(in the rows, 128 means zero)
Known rows, with every step that occurs:
kenum-kebor: [144 144 113 112 102 101  92 149 156 119 103 102 108  90 112 102 145 153
 132 142 150 130 131]
kenum-kebor-rokog: [122 126 143 130  74  76 101 154 164 127  76  95 112  80  94 127 141 163
 152 135 156 126 132]
rokog-kebor-vafa-luma-nufu: [116 172 104 120  99 124  73 139 114  98 107 152 154 108 172 102 128 130
  94 154 124 141 169]
parafi-luma-fifol-kebor-kenum: [ 97  82 116  99 143 152 127 148 223 146  97  92 135 113 132 172 139 148
 124  96  98 169 122]
parafi-luma-rokog: [105  95 148 100 133 131 130 154 169 166  86 122 139 118 203 142 119 155
 126 117 119 174 141]
vafa-luma-fifol-kebor-kenum: [ 55 106  86 100 104 136 113 160 161 114 113  63 147  89 112 146 123 143
 133  94 121 185 119]
liti-kebor-rokog: [ 79 107 116 128 110 100 101 141 170 133  54  87 106 105  81 139 136 147
 132 153 164 131 133]
liti-kebor-fifol-luma: [ 86  95  78  84 128  93  98 140 216 133  87  52 124 104  90 132 153 114
 120 135 114  85 127]
soko-kebor-vafa-luma: [ 93 150 118  76  97 128  69 140 154  67 123 158 129 141 190 114 132 158
  94 148  88 151 149]
rokog-kebor-fifol-luma-vafa: [ 95 131  89 125  91  80 110 136 182 101 118 124 153 105 135 131 153  85
 126 132 105 111 181]
liti-kebor: [102 125  85 110 137 126  91 135 160 124  80  95 101 113 101 114 140 135
 111 161 159 137 133]
rokog-kebor: [112 157  95 139 109 106 111 120 115  98  98 154 123 119 130 124 140 101
 121 163 143 153 194]
kenum-kebor-fifol-luma: [130 113 106  84  92  68 101 154 212 128 110  60 129  79 101 121 157 131
 141 117 106  80 127]
kenum-kebor-fifol-luma-rokog: [125 116 114  84  88  58  93 165 215 142 102  57 128  74 111 108 155 129
 150 122 112 107 126]
kebor-fifol: [106  89 133 110 100 106 112 119 185 138 153 102 144 101  99 129 148 114
 153 109  97  93  99]
parafi-luma-nufu: [143  96 145 107 127 169 128 123 139 157  91 110 146 147 209 156 111 157
  89 119 115 143 118]
luma-rokog: [111 137 148 126 119 100 107 163 138 171 105 121 127 113 157  94 119 129
 154 141 149 211 124]
kebor-vafa-luma: [116 143 137  98 124 139  87 159 142 113 147 137 171  99 172 103 120 167
 102 107  95  94 109]
liti-kebor-vafa: [119 143 103 102 149 131  60 150 184 127  98 115 119 104 117  90 144 152
  99 156 136 112 114]
rokog-kebor-vafa: [129 176 112 130 120 113  80 136 141  99 117 176 139 108 143 100 143 118
 108 158 120 125 176]
kenum-kebor-fifol: [127 116 117  99  82  85  81 143 195 127 119  82 117  72  93 103 159 142
 149 130 128 105 112]
fifol-kebor-vafa-luma-rokog: [ 87 162 100  81 144 137  79 181 181 105  94 118 147 105 129 144 130 157
 116 138 102 152 132]
vafa-luma: [ 74 113 105 102  99 135 131 141  99 105 118  97 154 106 163 139 110 150
 117 107 128 132 137]
liti-kebor-kenum: [107 137 121  95 133 128 102 132 191 119  60  71  88 112  74 131 138 138
 126 144 142 123 113]
fifol-luma-rokog: [119 125 122  97 142  70 149 174 169 161  90  74 151 133 166 143 119 105
 129 113  94 133 157]
soko-kebor-vafa: [118 159 130  87 111 123  68 133 167  80 128 175 118 152 172 109 141 148
 101 159  88 149 144]

Rows:
[ 84 113 107  81  84  92  98 132 208  82 128 121 131 148 164 143 150 115
 119 133  73 133 150] : soko-kebor-fifol-luma-vafa
[107  66 119 119 135 146 128 141 188 162 125 110 145 112 167 142 135 147
 118  94 111 167 123] : parafi-luma-fifol
[127 116 108  96  85  72  92 166 220 124 122  70 138  74 118 112 157 136
 137 111 112  89 120] : kenum-kebor-fifol-luma-vafa
[ 90  97 133  99 113 113 117 148 183 154  79 125 143 106 195 140 131 137
 130 127 115 174 162] : parafi-luma-rokog-kebor-fifol
[104 162  99  84 140 154  78 167 166 100  97 113 150 118 130 151 126 158
  99 140 102 138 120] : fifol-kebor-vafa-luma-nufu
[ 58 140 119  98  82 106 113 160 115 116  75  95 144  90 170 123 107 139
 139 125 141 195 159] : vafa-luma-rokog-kebor-kenum
[ 81  99  98 148 117 111  99 161 198 152 116  91 133  99  62 143 147 125
 155 117 134 210 114] : luma-fifol-kebor-rokog
[103 169 100 118 105 114  83 142 127  87 111 162 152  98 161 105 134 129
 102 148 119 127 180] : rokog-kebor-vafa-luma
[108  81 120  91 112  81 140 134 208 140 138  65 160 113 112 156 146  97
 141  93  63  55 122] : kebor-fifol-luma
[109 152 147  80  95 123 110 113 174  73  89 130  87 162 129 150 134 133
 128 147  94 160 141] : soko-kebor-kenum
[110 127 126 111 121 135  73 167 161 133 165 126 174  86 160  85 129 161
 109  97  99 130  97] : kebor-vafa-luma-fifol
[ 86 114 116  83  80 107  87 111 183  84 127 134 112 143 139 132 150 121
 131 149  90 150 141] : soko-kebor-fifol
[108 123  89 130 145 131  71 167 211 147 148 110 140  98  83 109 153 128
 133 119 114 196 103] : luma-fifol-kebor-vafa
[118 167 105  94 161 142  84 163 192 102 108 136 136 120 100 150 143 146
 112 145  96 122 130] : fifol-kebor-vafa
[ 65  91  88 120  94 130 113 152 124 130 141  81 159  89 146 116 119 141
 128  94 134 184 119] : vafa-luma-fifol
[ 79 132 118 122 120 113 124 153 178 107  63 106 125 121  66 199 135 141
 146 141 125 142 146] : fifol-kebor-rokog
[107 160 123  85 144 140 127 143 198  92  69  92 105 128  57 189 137 132
 139 132 101 133 128] : fifol-kebor-kenum
[ 92 160  93  82 145 146  86 170 178  89 102 120 149 109 118 155 133 157
 108 135  97 125 134] : fifol-kebor-vafa-luma
[ 43  92  85 117  91 123 111 164 150 120 109  70 156  86 117 149 122 147
 137  99 132 191 127] : vafa-luma-fifol-kebor-rokog
[100 118 101 124 134 130 100 154 214 142 121  80 120 104  55 138 148 118
 152 109 117 205 101] : luma-fifol-kebor-kenum
[ 89 139 125 125  92  75  86 154 156 153  95 127 130  95 144  92 137 103
 161 154 143 211 158] : luma-rokog-kebor-fifol
[ 99  87 128  90 109  68 128 152 212 161 127  64 159 106 126 137 142  98
 155  99  73  96 119] : kebor-fifol-luma-rokog
[ 81  97  86  83 125  84  92 152 220 148  78  50 123  98 101 120 150 115
 130 139 122 115 127] : liti-kebor-fifol-luma-rokog
